Every row comes from one small tree of marks. The marks that hang from a mark follow it in brackets, in alphabetical order. Every link used is in the known rows. Which tree was each row made from?
Known rows
lafus(zupu(fufalo lofit)): [ 28  34  10  14  -8  31 -25  13  12 -44 -23 -32 -13 -43   9  -8   4 -10
  21  -8  16  30 -26  12   8 -52  25  23  12 -11  40  13  -1 -20   9  12
  14 -46 -31  28  -5  55  -1 -13  16   1   4  -1  23 -32  -4   7  16 -32
 -38 -11 -11 -28 -25  11 -17  -4  14   1]
lapipot(zupu(bafates fufalo lafus lofit)): [  2  37   3  -4 -27  16   0  44 -15 -37  -3 -32 -14 -10  11  -4   3 -20
  29 -24  23  12  -1 -15  -8 -33  27  -6 -16  18  36 -31  -6 -26  12  18
  27 -11 -12  -6   2  71 -16  -1   2  10  38   4 -18 -33  -1   0  15 -26
 -39  -5 -16 -34 -23  -1   5  18 -11 -23]
kupe(zupu): [ 19  37 -10   5  -4  41 -23  34   0 -24 -14 -23   2 -44   0 -34  15  -7
  10  13  27  35 -47  17  40 -27   9  -8 -16   1  26  23   6 -10  23  20
  22 -29 -46   2  -2  24 -13 -32  66  45 -35  -9  14 -23 -18  14  24 -23
 -10  -1  13 -40 -21  25  21  24 -24 -16]
kupe(zupu(fufalo)): [ 18  39  -5  14  10  40 -29  44   1 -27 -21 -36   5 -40 -10 -18  -7 -12
  19   2  25  28 -48   9  21 -29  12   4   7  -1  36   7  -5  -6  25  15
  14 -38 -49  -2   4  48 -15 -15  56  28 -42  -7  17 -29 -11  -5  11 -30
 -28 -21  15 -31 -11  20  21  16  -6  -9]
dokav(zupu(bafates)): [ 26  22   7 -18 -27  14  -9  45  24 -21 -23 -16 -15   2  11  -8   5  -3
   1  -7  29 -11 -45  20   9 -20  -1 -17 -18 -12  13   9   1 -33   3  11
  31   6  -3 -22  12  27  -7 -18  31  32 -15   1   2 -31 -23  20  32 -12
   9 -16  -1   2 -37  30  14  32   1 -37]
lafus(zupu(bafates lofit)): [ 18  39 -12   4 -29  17  -6  22  15 -44 -29 -23 -20 -41  20 -18  22  -5
   4 -11  18  20 -33  17  10 -47  -1   5 -16  -7  43  11   9 -52  10  15
  15 -21 -12  32   0  32   4 -22  26  11  13   9   6 -37 -14  14  21  -4
 -11   5 -23  -7 -52  10 -14   8   5 -13]
kupe(zupu(nabeb)): [ 22  29 -17  -9  15  59 -30  19  -9 -31 -23  -9   0 -36  -9 -24  20   3
  18  17  30  33 -43  12  33 -31   6 -19  -3   4  25  20   9 -15  20  28
  10 -10 -37   3 -18   9 -29  -9  67  66 -40  -1   6 -20 -29  22  44 -27
  18 -10   2 -52 -21  40  28  38 -21 -37]
zupu(bafates fufalo lafus lofit nabeb): [ 20  27 -14  -9  12  31  -9  36  -5 -37 -44 -20 -20 -15  -4  -2  15 -27
  15  -6  24  14  -8 -13 -11 -48  15 -17   0   9   4  -9  -4 -21   6  24
   4   8   2  -5  -1  29 -38  24  15  27  26  10 -21 -39 -17  21  40 -22
 -12 -17 -26 -36 -28 -11   1  31 -17 -41]
kupe(zupu(bafates fufalo lafus lofit)): [  7  42 -16 -13  12  34  -7  58  -4 -32 -42 -39  -1 -22 -16  -7  -5 -18
   6  -1  24  18 -19  -4 -13 -49  23 -14  -6  11  28 -11   1 -22  21  28
  11 -31 -21   2   6  45 -32   3  33  16   0  18 -11 -44  -3 -10  23 -21
 -46 -27   2 -36  -6 -21  14  21 -20 -12]
lofit(zupu(bafates fufalo lafus nabeb)): [ 25  28   1   6  24  21 -10  29 -23 -30 -36 -24 -24  -5   0   4  33 -28
   0 -13  41 -11 -30  -5 -16 -19  36 -14  21   7  10  -2  -6 -31 -23  28
  10  21 -17 -25  12  13 -31  27  31  27 -19   3 -19 -45 -17  11  58 -18
 -15   2 -26 -40 -37  -3   8  43 -21 -64]
vora(zupu(bafates lofit)): [ 15  18 -28   1 -30  15   0  34  23 -24 -22 -10 -17 -44  14 -14  18 -11
  11   1  25  15 -20  16  29 -33 -28  -1 -18   9   9  -9  -1 -24   7  30
  16  -4 -12   3  11  21  -3 -28  27  10  32   1  12 -35 -20  20  18  -7
 -28  18 -28 -33 -20   8 -13  16  20  -5]
zupu(fufalo lofit): [ 25  23   7  -1 -22  26 -12  20   0 -27 -24 -22 -20 -30  -5  -9   0 -24
  21 -13  12  45 -17   0  15 -46  10   7  -2  -9  20  10  -6  -5  20   9
  11 -34 -19  -3   2  62  -5 -14  14  10   7   9  13 -20  -2  -4  15 -32
 -43 -11  -1 -35 -12  11  -8  11   5  -4]
lofit(zupu(lafus)): [ 29  16  12  16  -9  20 -17  14 -30 -18 -24 -14  -5 -23   3 -28  43 -17
   2   5  44  16 -16   2  14 -14  50  -9 -10   3  -2  29   4  -9 -13  13
  40 -10 -44  -3  16  21 -20 -18  44  26 -15 -24 -18 -21  -1  11  65 -39
 -21  21 -21 -60 -33  12  11  34 -26 -31]
lofit(zupu(bafates fufalo lafus)): [ 26  29   9  22   4   5  -4  37 -17 -25 -26 -33 -20  -9  -2  -6  24 -38
  -1 -23  37 -15 -33  -3  -5 -18  37  -1   6   8  22  -2  -9 -26 -20  22
  26  -2 -25 -19  20  34 -17   4  27  13 -16 -12 -13 -37  -3   0  45 -18
 -37  11 -14 -26 -33 -13  13  33 -13 -41]
lapipot(zupu): [ 17  24   9  10 -38  26 -19  23 -10 -35  21 -11  -7 -36  23 -27  23  -9
  32  -6  25  34 -27   7  35 -17   8   0 -24   7  46  -1   1 -15  13   8
  36  -8 -38 -12  -2  51   2 -34  33  34  -1 -17   7 -16  -4  25  18 -32
  -1  16 -11 -38 -41  41   9  22 -19 -24]
vefomu(bafates): [ 34  16  -4  10 -14  35 -14  35  12 -20 -25   0 -22 -22  -6 -22  16 -10
 -13  19  22  19 -42  19  38 -10   7  13 -49 -12  16  51 -16 -30 -10  13
  29  -1 -36 -20  17  34   8 -15  46  25  -2 -23  10 -20  -7  23  42  -5
   5  14  -6 -31 -38  32  -1  23 -25 -19]
vora(zupu(bafates fufalo lafus)): [  8  14 -32  22  16  24 -15  58  12 -26  -6 -15 -10 -40  -3 -18   9 -24
   8  -3  35 -17 -35   8  17 -28   7   7  10  18   0 -17 -11   3  -7  33
  23  -5 -32  -7  28  18 -17   3  35   2  27 -21   7 -50 -14  28  25 -27
 -27   3 -17 -23 -15  -7  18  28  -8 -20]
lapipot(zupu(bafates fufalo nabeb)): [ 19  34  -1  -6 -10  23 -10  32   2 -47   2 -18 -24 -21  24   7  13 -12
  40 -28  24   1 -35   0  16 -11  -3  -3   5  10  53 -32  -6 -35  -1  13
   9  27  -4 -24 -12  46 -13  18  24  34   1   9  -1 -32 -26  28  18  -6
   5   2 -19 -22 -43  24   5  31 -15 -60]
lofit(zupu): [ 36  27  15  18 -24  18 -11   3 -15 -17 -21 -16 -22 -22   7 -17  39 -22
   9  -6  35  14 -37  12  27 -17  18   4  -8  -6  13  23   1 -19  -7  10
  32 -13 -35 -18  13  31  -8 -29  45  29 -29 -14   5 -20 -10   7  50 -25
 -22  21 -13 -48 -40  16  -1  26  -5 -22]
lafus(zupu(fufalo lofit nabeb)): [ 35  33  -3  12   8  45 -31   8   2 -53 -33 -19  -4 -39   0   1  13   0
  26  -2  16  40 -20   6   7 -51  20  15  22 -16  34  12   1 -29   6  16
  -1 -24 -19  26 -12  34  -5   4  24  16  -7   6   7 -29 -22  22  31 -25
 -13 -11 -21 -34 -26  23 -14   7   6 -31]
vora(zupu(lafus lofit)): [ 10   3 -23  15 -20  38 -21  27  -6 -19 -18  -5   1 -50  -4 -27  24  -9
   4  28  35  29   2  16  25 -37  17  -6 -12  15 -19  10   0   6   7  29
  34 -27 -35  11   7  16 -21 -24  36   5  43 -23   4 -25  -1  34  36 -47
 -26   8 -36 -67  -3   9   0  21  -4  -4]
vora(zupu(fufalo lafus lofit nabeb)): [ 12   7 -23  20   9  50 -24  24 -11 -34 -25  -2  -1 -47 -17  -9  14 -12
  18  19  34  25  11  -2   9 -46  17  -1  29   6 -24  -9  -8  11  -1  36
  10 -14 -30  -3  -8  17 -28  14  27  11  35 -11   3 -25 -15  34  37 -53
 -25 -14 -45 -72   6  16  -5  22   3 -29]
dokav(zupu(bafates nabeb)): [ 29  25  -2 -23 -15  24 -16  37  16 -29 -23  -6 -21   9  14  -5  16   1
   4   0  32  -6 -39  13   9 -20  -9 -27  -3  -9   8   6   0 -41  -5  18
  19  25   5 -23  -6   4 -16   5  39  51 -21   4  -5 -28 -39  37  43 -21
  34 -27 -17  -4 -47  37  11  46   3 -62]
gize(zupu(bafates lafus lofit nabeb)): [ 19   7 -14 -36  -4  40 -23  26  -7 -21 -36  -8 -15  -9   2 -22  28   3
   5 -10  40  14   7   1 -11 -16   0 -47 -31  13  -4 -24  16 -27  -7  31
  10  34   0 -22  -3  -6 -45   0  24  28  28  -4 -17 -28 -14  52  46 -23
   4 -28 -30 -46 -35   7  16  59  -8 -53]
lafus(zupu(bafates fufalo lofit nabeb)): [ 21  38 -14  -3   7  26 -15  22  13 -59 -35 -24 -28 -35   7   4  10  -6
  21 -16  17  14 -33   4  -3 -52   5   9  15  -9  46   0   1 -51   1  21
  -9  -8  -5  21  -9  26 -12  18  19  11  -8  17   8 -42 -29  19  27 -12
 -10 -14 -29 -12 -44  14 -13  10   6 -43]

Which tree is each row?
[ 25  26  -1   4  -6   7  -3  28 -15 -20 -22 -21 -20  -7  11 -18  41 -26
  -9 -12  42  -7 -29   6   7 -11  31 -12 -20   9  14   9   2 -30 -15  18
  32  11 -32 -11  22  19 -24  -7  36  27  -9  -9 -18 -40  -9  11  59 -16
 -18  22 -21 -41 -46  -7   6  45 -24 -37]
lofit(zupu(bafates lafus))
[ 17  20 -32   2   4  23 -15  36  19 -37 -28 -10 -25 -35   8  14  10 -20
  16  -7  22   7 -19   3  17 -40 -22   2  21   5   3 -25  -2 -19   0  33
   0   8  -1  -3  -9  20 -20  10  23   7  19  13  11 -38 -36  29  19 -15
 -25  -4 -31 -28 -16   4 -15  11  22 -33]
vora(zupu(bafates fufalo lofit nabeb))
[ 33  34 -15  11  18  29 -25  31  15 -60 -23 -18 -18 -38   9  -1  18  -8
  14 -15  23   0 -59  11   7 -38   4  14  15  -5  44   5  -3 -49 -13  22
  -7   5 -15   6   2  16  -6  17  35  21 -15   1   2 -43 -32  35  27  -9
   7   4 -20   0 -53  17  -5  21  -9 -52]
lafus(zupu(bafates fufalo nabeb))
[ 24  43 -11   2  -8  12 -10  30  18 -51 -30 -37 -24 -24  13   3   0 -13
  18 -28  12  13 -35  11  -4 -53   5  19   2  -8  57  -2   0 -42   7  19
   4 -30 -16  23  10  52  -1  -4  20  -3  -2  10  14 -41 -15   4   9  -5
 -30  -5 -11  -1 -42   1 -19   1  12  -9]
lafus(zupu(bafates fufalo lofit))
[ 25  25  -6   9  11  19  -8  24 -24 -30 -31  -4 -22 -13   3 -11  54 -20
  -5  -3  42 -11 -28   1   2 -21  26 -22   1  12   8   7   5 -38 -15  27
  17  29 -17 -11  11   1 -37  13  40  40 -12  -2 -30 -38 -16  21  71 -21
   4  17 -37 -48 -51   8  14  51 -29 -74]
lofit(zupu(bafates lafus nabeb))
[ 24  18   8 -17  16  32 -18  50   5 -35 -32 -11 -14   9  -5  -5   5  -6
   7  -1  33 -20 -31  -1 -17 -29  21 -30  16  -4  -9  -4  -6 -21 -10  21
  16  14  -3 -28   2  11 -37  26  30  35 -10   3 -21 -39 -20  25  51 -38
  15 -37 -16 -13 -27  17  24  43 -10 -69]
dokav(zupu(bafates fufalo lafus nabeb))
[ 37  35   1   8   8   7  -5  26  -3 -38 -30 -25 -34 -10  13  15  27 -33
  16 -28  31 -11 -46   0  10 -11   7  -3  19  -4  29 -11  -4 -36 -21  15
   4  21  -7 -17   4  28 -20  11  34  28 -36  12  -8 -37 -28  10  42  -5
 -16   6 -19 -24 -41   1 -10  34   2 -57]
lofit(zupu(bafates fufalo nabeb))
[ 27  32   8 -24 -10  28  -6  37  13 -37 -42 -18 -24  10   0  17 -11  -5
  19 -14  18   1 -16  -2 -15 -43  -1 -22  12 -15  14 -15  -7 -40   8  16
   5   7  17 -19  -9  39 -21  19  10  26 -11  21  -7 -28 -27  14  31 -23
 -11 -43 -15 -13 -20  19 -12  23  21 -50]
dokav(zupu(bafates fufalo lofit nabeb))
[ 44  29  15  15   9  26 -20  14 -21 -35 -31 -12 -22 -21   8   6  30 -25
  18 -18  33  16 -34   0  14 -14  22   3  30  -4  13   9   0 -14 -20  16
  13   0 -30 -16   1  30 -17   7  38  26 -43   5   4 -24 -20   9  46 -28
 -14   7 -24 -46 -29  15  -3  30  -6 -51]
lofit(zupu(fufalo nabeb))
[ 17  24 -10 -20 -15  17   3  32   1 -26 -29 -12 -18 -16   3 -21  24 -16
  -5   0  26  24  -8  -1  -3 -41  17 -17 -36   9   6   8  -1 -30  10  27
  22  -7  -9   2  14  31 -22  -8  19  25  28   7 -16 -32 -10  15  40 -23
 -17  -3 -27 -36 -38  -3   6  35 -20 -16]
zupu(bafates lafus lofit)
[ 23  40  -5  -5 -16   7   4  37  16 -31 -31 -30 -29 -16   3   0   0 -28
  19 -28  15  18 -25   0   3 -41  -3   6 -11  -7  21  -3  -8 -26  15  14
  13  -9  -1 -10  12  57  -9  -8   9  11   8  24   4 -32 -19   2  12 -13
 -36  -5  -6 -14 -28  -9  -7  16   1 -11]
zupu(bafates fufalo lofit)
[ 37  18  10  24  20  37 -25  10 -42 -34 -33 -13  -9 -17  -8  -6  37 -25
  14  -7  40  14 -18  -8   3 -23  47 -10  30   5  -2  11  -1  -4 -18  24
  20   0 -37 -13   3  21 -33  18  43  31 -19 -16 -18 -28  -9  16  61 -45
 -14   2 -24 -65 -25  13  13  40 -20 -58]
lofit(zupu(fufalo lafus nabeb))
[ 30   0   5 -15  19  50 -51  25 -28 -18 -22 -15  -1 -23 -14 -24  20 -11
  24  -6  45  15 -14   1 -11  -7  24 -24   4  13  -7 -15   4  12 -23  24
  15  16 -27 -33   9  -2 -39   9  37  24   0 -28  -7 -24  -9  51  46 -50
  -3 -34 -15 -49 -20  16  30  55 -10 -58]
gize(zupu(fufalo lafus nabeb))
[ 21  34 -17  -3  -4  38 -15  15  15 -55 -31  -9 -23 -38  15 -13  30  -1
   6  -8  23  27 -27  10   9 -43  -3  -1  -5  -7  30  11   8 -59   9  23
  -1   1  -6  29  -9  10 -15   8  32  31   5  16   3 -35 -35  31  35  -3
  11   4 -37 -19 -53  25 -15  23   0 -42]
lafus(zupu(bafates lofit nabeb))
[ 29  21  14  25   0  15 -27  26 -34 -23 -24 -23 -11 -21  -4 -14  26 -33
   6 -12  40   6 -26   0   2 -19  56   7  19   6   3  14  -6   4 -15  16
  33 -18 -45 -15  18  40 -25  -2  36  13 -15 -19  -4 -25   4  -5  45 -42
 -41   2 -13 -54 -23  -2  11  28 -15 -31]
lofit(zupu(fufalo lafus))
[ 13  33 -10 -16 -24  23  -9  23  -3 -40   8  -1 -20 -32  30 -11  36  -4
  27 -14  29  15 -32   4  24 -12 -11 -18 -28  12  42 -20  -2 -41   4  15
  17  35  -3 -11 -14  22 -11   2  34  45   2   1  -3 -30 -31  40  27  -9
  23  10 -28 -29 -55  34   8  40 -20 -58]
lapipot(zupu(bafates nabeb))
[ 25  11  -7  -9  -6  50 -13   9 -17 -30 -31   5 -11 -27 -14 -25  25  -3
   8  18  29  48   8  -3  11 -42  23 -25 -25   1 -22  23   3 -13  16  23
  13  -1 -19   2  -7  15 -41   2  29  38  27  -1 -23 -18  -9  32  58 -47
   7  -8 -28 -71 -28  19   8  41 -27 -39]
zupu(lafus lofit nabeb)
[ 23  25 -16 -27 -15  21  -1  19   8 -39 -36  -2 -26 -15  14  -6  24 -14
   6  -3  22  26 -21   2  18 -38 -19 -17 -22  -6  18  11   4 -45  13  22
   3  19   7  -2  -9  15 -17   2  24  41  12  24 -11 -25 -33  29  38 -12
   6   2 -28 -29 -45  17 -11  39  -5 -38]
zupu(bafates lofit nabeb)
[ 25  -4  -3 -23  14  57 -54  17 -20 -15 -18  -1   5 -27  -8 -38  29   6
  12   8  46  21 -14  11   3  -1  19 -37 -15  11 -16   0  11   4 -22  29
  20  21 -26 -24  11 -12 -36 -10  48  43   5 -32 -11 -23 -12  60  53 -45
  22 -16 -27 -55 -37  27  36  61 -18 -56]
gize(zupu(lafus nabeb))
[ 25  28   2  20  22  43 -41  10  -1 -52 -13 -14  -8 -48   6 -13  20   1
  26  -2  23  22 -46  15   9 -32  21  19  32 -12  26  22  -1 -22  -8  19
   6 -12 -31  21   0  20  -3   7  44  28 -29 -14  11 -30 -25  28  31 -33
   2  -8 -20 -27 -40  38  -4  13  -2 -42]
lafus(zupu(fufalo nabeb))
[ 11  27   9   1 -19  44 -20  20 -32 -44 -10 -14  -6 -25   2 -10  15  -3
  38  -6  27  43  13 -18  -2 -35  34 -14  13  14  28 -19  -2 -12  10  19
  17  -7 -20  -4 -22  53 -27  15  15  25  27   3 -13 -22  -3  18  35 -45
 -20 -24 -22 -68 -20  18  12  22 -11 -49]
lapipot(zupu(fufalo lafus lofit nabeb))
[ 25  35  -6  20   6  11 -19  35  24 -47 -11 -32 -19 -32   7  -7  13 -14
   9 -29  20   1 -59  17  13 -34  11  22   6  -5  58   3  -6 -36  -1   9
   9 -15 -23   6  18  32   4  -2  35  10  -8  -6  15 -49 -18  15  10  -5
 -14   4 -16  11 -50   7  -1  12  -6 -23]
lafus(zupu(bafates fufalo))
[ 28  27  -6   5 -11  45 -24  -6  -2 -54 -32  -2 -14 -48   6 -10  31  11
  15   5  20  49 -17  13  17 -47  11  -1  -1 -16  30  26  17 -38  10  20
   3 -12 -23  34 -24  14  -6  -7  36  28   2   6   7 -23 -18  30  43 -28
   7   0 -31 -47 -44  41  -7  18   4 -34]
lafus(zupu(lofit nabeb))
[ 25  19   0 -38 -30  18 -17  33  15 -11 -28 -22 -12 -15  15 -18  11  -5
   7 -32  29  18 -11  12  -3 -15 -21 -18 -46   0  23 -23   7 -23  -2  16
  15  17  -4 -19  14  28 -12 -36  16  16  15  -4   6 -25 -11  23  16  -9
 -18 -14 -18 -23 -38   8  -2  40  12 -15]
gize(zupu(bafates lofit))
[ 17  14 -21  -5   7  28 -11  31   0 -39 -20  -4 -17 -21   5 -24  31 -10
   5   4  35   8 -30   7  11 -27   8 -26 -14   1  -1  15  -3 -29  -6  34
  16  26 -15  -5   8 -12 -33  13  39  46  17   5 -25 -33 -28  45  56 -22
  24   0 -26 -37 -56  18  24  54 -44 -55]
zupu(bafates lafus nabeb)
